Known rows, with every step that occurs:
e/v/r: [-2, -3, 4, 1, -9, 5, -1, -4, -2, 1, -10, -1, 2, 5, 3, 10, 3, 8, 1, -10, 5, -4, 1, -1, 4, 2, -2, 9]
b/u: [-8, -3, -8, -1, -4, 7, -1, -3, 13, 11, -3, -2, -1, -9, 4, 21, -2, 11, -1, 11, -5, 0, -1, -2, -3, 7, -15, -4]
r/b: [10, -5, 5, 0, -3, 2, 5, -12, 17, 0, -3, 0, 1, -17, -7, 19, 1, 6, -4, 12, -1, -1, -9, 0, -3, -2, 18, -4]
u/b/r/v: [-3, -4, 9, 3, 11, 3, -3, 11, 19, -6, -6, -3, 1, 0, 4, -13, 2, -13, 4, -6, 3, -6, 7, -5, 1, -3, -7, -1]
p/b/e: [-3, 6, -3, 0, -6, 5, -4, -3, -14, 9, 8, -1, 2, 3, -1, -4, -5, -4, 0, 4, 1, 3, -5, 6, -4, 4, -3, 3]
b/e: [1, 2, 4, 0, -8, 3, -5, -4, -5, 11, 6, 1, 1, -5, 0, -1, -1, -1, -2, 12, -9, 2, -6, 2, -7, 4, -8, 0]
p/v/u: [7, -1, -4, 1, -9, -13, 5, -4, -12, 6, 1, 0, -2, -6, -3, 19, 3, 11, 7, 12, 6, -2, -2, 0, -2, 0, 10, 2]
r/v/u/b/p: [1, -3, -4, 2, 0, -8, -3, 13, 7, 1, -10, 4, -1, 2, 2, -19, 6, -26, 11, 15, -7, -2, 0, -2, 2, -2, 11, 7]
r/v/e/l: [-3, 4, -16, 0, 9, -3, -1, 8, -10, -16, -2, 4, 6, -2, 5, -7, 4, -5, -5, -9, 6, 3, 3, -1, -5, -5, -16, -3]
u/v/e: [1, 3, -8, -3, 6, -4, 2, 2, 18, -1, 8, 3, 2, -3, -5, 2, 1, 2, -8, -2, 8, 3, -1, 3, 1, -5, -9, -1]
b/e/v: [0, 2, 12, -1, -9, 5, -7, -9, -20, 7, -6, 0, 4, 7, 2, -8, -1, 5, 0, 4, -9, 2, -12, 0, -5, 3, 3, 8]
u/v/r/b/e/l: [3, 4, -7, -5, 12, -1, -9, 25, 14, -8, 6, 8, 0, 18, 3, -22, -1, 1, -11, -17, -12, 5, -10, 3, -5, -9, 2, -5]
u/v/p: [2, 5, 4, -2, -2, -1, 2, -3, 11, 5, 5, -4, -3, 11, -6, -14, 4, 17, -2, -10, -1, 1, 4, -2, -1, 5, 6, 2]
p/b/r/v/e: [-7, 3, -11, 4, 15, 1, 2, 4, -8, -14, 10, -4, 5, 9, 2, -9, 0, -11, 1, -20, 23, -1, 10, 6, 0, -4, -11, 3]
b/p/v/e: [-1, 0, -11, 4, -2, -6, 4, 0, -25, 1, 1, -1, -1, 13, -7, 6, 3, -1, 0, 19, 3, 3, 6, 3, 0, -6, -2, 3]
e/l: [-3, 0, -4, -1, -7, 0, -3, -1, 1, -5, -2, 3, 1, -11, 3, 8, 0, 6, -5, 4, -2, -2, 2, -3, -4, -1, -8, -7]
p/v/e/l: [-1, 4, -10, 0, 4, -6, 1, 3, -24, -9, 1, 0, 2, 7, -1, 10, 0, 11, -5, 2, 10, 4, 4, 0, -3, -9, -14, -6]
u/v/m/l: [3, 1, -4, -4, 1, -5, 8, 1, 2, -9, 8, 6, -5, -23, 0, 12, -3, 6, -9, 1, -4, -4, 3, 1, -3, 3, 17, -10]
r/b/p/v/u: [12, -4, -5, 2, -4, -13, 4, -2, -13, 0, -3, 3, -3, 6, -9, 8, 4, 2, 6, 24, -5, 0, -7, 2, -3, -7, 35, 3]
e/v/p: [0, 3, 16, 1, -11, 7, 0, -20, -17, 2, -8, -7, 1, 15, -3, -8, 4, 20, 4, -8, 0, 1, 1, -5, 1, 7, 11, 10]
p/b: [-3, 1, -5, 2, -8, 3, 3, -10, -2, 5, 2, -3, 1, -9, -3, 15, -2, 1, 0, 3, 12, -1, 1, 4, 0, 3, 3, 1]
r/b/e: [10, 0, 7, -1, -1, 4, -3, -6, 2, 4, 4, 1, 2, -6, -4, 2, -2, 1, -4, 13, -12, 5, -15, 3, -7, -2, 12, -2]
u/b: [0, -2, 11, 1, -4, 5, -1, -2, 21, 7, -7, -2, 0, -13, -2, 9, 0, -5, 1, 14, 1, -3, 0, -4, 4, -2, -5, -2]
e/v/u/b: [2, -2, 16, -2, -6, -2, -5, -5, 9, 2, -13, 0, 3, -2, 1, 2, 0, -2, 9, 6, 4, -3, -9, -4, 8, -4, 10, 9]
r/v/p: [3, 4, 1, 2, -3, 2, 4, -6, -10, 1, -3, -6, 0, 5, -1, -14, 7, 8, 4, -11, -1, 1, 6, -4, -5, 10, 5, 5]
e/v: [0, -3, 9, 1, -11, 4, 0, -14, -5, 2, -12, 0, 3, -3, 0, 10, 1, 10, 0, 4, 1, -2, -5, -3, -1, 3, 8, 6]
v/p: [1, 3, 8, 1, -9, 4, 3, -15, -2, 7, 4, -7, -2, 2, -5, -1, 4, 15, 2, -2, 1, 0, 6, -4, -1, 7, 0, 3]
u/b/r/v/e/l: [-9, 1, 0, 1, 23, 1, -7, 19, 7, -22, -1, -1, 5, 11, 8, -23, 1, -16, -1, -16, 10, -2, 9, -3, 2, -15, -25, -6]
u/b/m/l: [0, -6, 7, 0, 6, 6, 1, -9, 16, 0, -4, 0, -2, -29, 5, -1, -9, -18, -1, 12, -5, -1, -3, -2, 7, -4, -11, -12]
m/l: [-2, -1, -1, 0, -9, 4, 4, -19, -2, -2, 0, -2, -2, -33, 4, 12, -3, 4, -2, 15, 6, -6, -2, 0, -4, 0, 6, -7]
u/v/p/b/e: [-2, 13, 0, -3, 1, 3, -5, 4, -12, 8, 13, -4, -2, 30, -4, -35, -3, 9, 0, -17, 0, 7, -1, 5, -2, 5, 6, 7]
b/u/v/r: [-11, -2, -18, -4, 5, 3, -2, 18, 32, 8, 0, 0, -4, 9, 6, 5, 0, 10, -5, -10, -4, -1, 2, 1, 2, 5, -19, -2]
b/u/v/e/l: [-13, 4, -21, -6, 15, 0, -6, 18, 15, -6, 4, 5, 1, 12, 6, -4, -4, 10, -10, -8, -1, 6, -1, 1, -2, -6, -28, -9]
b/r: [-4, -4, 7, 2, -2, 1, 0, -7, 12, -2, 8, -3, -1, -9, 1, 11, 0, 3, -1, 2, 6, -7, 8, -2, -2, 0, -9, -4]

Rows:
[-5, -4, 17, 2, 5, 5, -4, 1, 25, 0, 1, -4, -1, -5, 1, 2, -2, -6, 2, 4, 5, -7, 7, -4, 5, -6, -13, -4] | u/b/r
[2, -1, 0, 0, -7, 0, 9, -11, -12, -8, 7, 2, -3, -32, 1, 27, -3, 3, -4, 8, -2, -4, 5, 0, -3, 4, 12, -10] | v/m/l
[-8, -1, -12, -4, 3, 2, -2, 8, 26, 10, -2, 1, -3, 1, 2, 4, -2, 13, -4, 3, -7, 0, -3, 0, -3, 6, -9, -5] | b/u/v
[-7, 0, -13, -5, 6, 0, 5, 8, 8, -4, 5, 3, -6, -14, 6, 14, -6, 13, -8, 1, -9, -1, 1, 1, -4, 7, 4, -12] | b/u/v/m/l
[6, -2, -4, 1, -1, -5, 9, 7, -9, -4, 0, 5, 1, -12, -3, 18, 6, -2, -3, -4, -7, 0, 8, -2, -5, 11, 9, -2] | r/v/m
[-2, -4, 0, 4, 6, -1, 1, 2, 6, -7, 1, -1, 1, -6, 4, -5, 4, -4, 1, -8, 4, -7, 8, -3, -6, 2, -3, -1] | b/r/v
[3, -2, 7, -1, -12, -5, -1, -14, -5, 2, -6, 3, 3, -6, 1, 9, 2, 7, 6, 4, 4, -2, -8, -2, 1, 2, 12, 10] | e/v/u
[6, -1, 1, 0, 2, -6, -1, 9, 17, 1, -8, 2, 1, -10, 2, -5, 4, -14, 9, 4, 3, -3, -4, -3, 1, -1, 5, 4] | r/v/u/b
[-2, -4, -12, 5, -8, -4, 3, 11, -18, 6, -4, -2, -6, 17, -2, 6, 5, 1, 3, 9, -3, -2, 11, 2, 1, -1, 2, 5] | b/p/v/r
[-4, -2, -9, 1, 1, 5, 6, -16, -7, -2, 5, 0, -2, -24, 4, 3, -11, -12, -3, 2, 7, 0, -1, 5, 3, 2, -4, -8] | p/b/m/l
[7, 0, 5, 0, -3, -9, 1, 4, 2, 7, -5, -2, -2, -2, -3, 10, 1, 3, 10, 15, 6, -2, -3, -2, 4, -5, 6, 1] | p/v/u/b
[-1, 5, -4, -2, 9, 1, 4, 0, 5, 5, 10, -1, -3, 18, -6, -23, -3, 2, -3, -22, -1, 6, 5, 3, 7, 7, -4, 0] | u/v/p/b/m
[-2, 0, -3, 3, 4, -2, 0, 9, -13, 3, -6, -3, -1, 18, -7, -3, 1, -10, 3, 20, 3, 3, 5, 1, 6, -12, -5, 2] | u/b/p/v/e
[1, -5, -2, 0, 1, 3, 5, -17, 1, 0, 3, 2, -2, -34, 5, 7, -6, -10, -5, 9, -4, -1, -2, 0, 0, 2, -7, -11] | b/m/l
[3, -5, -11, -1, 5, -3, 1, 16, 25, -3, -1, 6, -4, 13, -6, -7, 4, -6, -6, 0, -9, -1, -1, 4, 2, -7, 20, 2] | u/v/r/b/p
[-2, 6, 2, 1, -9, 7, 3, -14, -12, 4, 6, -10, -1, 11, -5, -4, 0, 12, 4, -9, 11, 1, 7, 1, 2, 7, 5, 5] | v/p/b
[-1, 2, 22, -1, -4, 9, -11, -1, -8, 8, -13, -1, 4, 13, 1, -16, -3, -4, 3, 6, -9, 3, -12, -2, 2, -2, 0, 7] | u/b/e/v
[2, -2, -6, 3, -6, -2, 5, 6, -9, 6, -3, -4, -3, 5, -1, 19, 3, 12, 1, -1, 7, -2, 7, 0, 1, 1, -4, 1] | p/v/r
[3, -2, 10, 0, -9, 0, 5, -6, -17, -4, -6, 3, 2, -2, -4, 25, 2, 11, -3, -2, -6, -2, 1, -3, 1, 8, 13, 3] | e/v/m
[5, 0, -2, -3, 0, -8, 6, 10, 11, 0, 8, 8, -2, -8, -7, 17, 3, 7, -9, -3, -8, -1, 5, 0, -1, 5, 9, -5] | u/v/m
[3, 2, 14, -1, -7, 1, -3, -1, -29, 1, 1, 4, 3, 9, -2, 8, 0, 5, -3, -1, -16, 4, -6, 0, -3, 8, 8, 5] | b/e/v/m
[7, -1, 2, -1, 1, 5, -3, 5, 8, 3, 6, 0, 0, 2, -1, 3, 0, -3, -3, -1, -7, 4, -10, 4, -3, -2, 2, 1] | v/r/b/e
[6, -2, -9, 0, -4, -10, 3, 0, 3, 0, -2, 4, 2, -15, 3, 2, 6, -6, 6, 2, 2, -2, -3, -1, -5, 5, 8, 4] | r/v/u
[-4, 4, -8, -2, 2, -1, -2, -1, -2, -10, 6, 2, 4, -6, 2, 7, 0, 1, -7, 0, 8, 3, 3, 0, -1, -8, -21, -6] | v/e/l
[2, 6, 4, -2, 2, -9, -11, 18, -18, 2, -1, 2, -1, 15, 4, -17, -3, -1, 7, 8, -6, 3, -8, -2, -2, -9, -5, -3] | p/v/u/b/e/l
[-1, -1, -7, -2, 0, -2, 1, 13, 27, 4, 3, 2, -2, 0, 0, 3, 3, 3, -5, -10, 2, -3, 4, 1, 2, 0, -5, 1] | u/v/r
[1, -3, -2, 2, 4, -10, 0, 2, 7, -7, 6, 2, 1, -8, 6, -6, 5, -7, 8, -8, 7, -7, 5, -1, -4, 1, 1, 2] | b/r/v/u
[-1, 7, -6, 3, -2, 4, 5, -5, -18, 0, -2, -7, 0, 14, -2, -18, 3, 5, 6, -19, 9, 2, 7, 1, -2, 10, 10, 8] | r/v/p/b
[1, 2, -8, 2, 8, 4, 6, -3, -15, 2, 1, -4, 0, 13, -1, -22, 0, -7, 3, -24, -1, 6, 8, 1, 2, 12, -4, 3] | r/v/p/b/m
[3, 0, -13, 1, 8, -6, 1, 7, -25, -15, -3, 3, 1, 19, -7, -2, 1, 3, -6, 13, -2, 6, -2, 3, -3, -17, 12, -5] | r/b/p/v/e/l
[-3, -3, 23, 0, 2, -1, -8, -3, 13, -5, -5, -2, 2, 7, 5, -7, -1, -3, 10, -4, 9, -7, -2, -4, 8, -8, 3, 7] | e/v/u/b/r
[-7, 15, -4, -4, 5, 1, -10, 12, -18, -2, 11, -2, -2, 36, 0, -44, -4, 9, -3, -24, -2, 7, 1, 4, -4, 1, -1, 1] | u/v/p/b/e/l
[-3, 0, -4, 4, 8, -3, 7, 11, -13, -13, 9, 0, 1, 5, 0, 7, 1, -6, 0, -21, 8, -4, 15, 2, -2, 7, 6, -1] | p/b/r/v/m
[-1, -3, 14, 0, 4, -4, -5, 1, 28, -1, 7, -2, -1, -7, 3, 1, -1, -9, 9, 3, 9, -7, 4, -3, 6, -7, -7, 0] | v/u/b/r
[2, -7, 9, 0, 5, 4, 0, 0, 25, 9, -4, 2, 0, -14, -2, 5, -3, -16, -1, 8, -9, 2, -1, -3, 8, -1, -19, -7] | u/b/m
[5, -8, 5, 0, 7, 8, 4, -14, 1, -12, -10, 2, 1, -11, 6, 2, -6, -6, -5, -12, -3, 0, -11, 1, 6, -4, 12, -3] | e/v/r/b/m/l
[-4, -4, 5, 3, -6, 3, -4, 4, 13, 8, -9, 0, -2, 1, -3, -3, 1, -16, 3, 24, -8, -2, 4, -2, 4, -3, 1, 1] | u/b/p
[-4, 5, 6, 0, -8, 7, -7, -8, -28, 5, -4, -1, 5, 16, 1, -10, -5, 2, 2, -3, 2, 3, -11, 5, -2, 4, 8, 11] | p/b/e/v
[-3, 1, 7, 0, -7, 6, -8, 2, -15, 6, -4, 0, 3, 17, 6, -7, 0, 2, 1, -9, -6, 1, -6, 1, 0, 3, -7, 11] | b/e/v/r
[1, 1, -10, 1, 6, -2, 5, 0, -3, -5, -1, 0, 5, -7, 0, 3, 5, -7, -2, -2, 7, 3, 1, 1, -4, -1, -9, 2] | r/v/e
[5, -5, 7, -2, 5, -5, 0, 0, 26, 8, 2, 5, 0, -16, 0, 5, -3, -20, 5, 8, -6, 1, -3, -2, 10, -2, -15, -3] | v/u/b/m
[3, -5, 4, -2, 5, -2, 1, -8, 16, 0, 2, 3, -3, -32, 7, -2, -7, -22, 5, 12, -2, -1, -6, -1, 8, -5, -7, -8] | v/u/b/m/l
[11, 0, 1, 1, 2, 0, 0, 9, -14, 5, 1, -2, -2, 15, -3, 5, 0, 9, -1, 0, -5, 4, -9, 4, -4, -4, 9, 1] | p/v/r/b/e
[-2, 2, 8, 1, -1, 9, 2, -17, -22, 3, -4, -5, 2, 23, -3, -16, -4, 6, 3, -22, 0, 6, 2, 0, 9, 9, 1, 8] | e/v/p/b/m
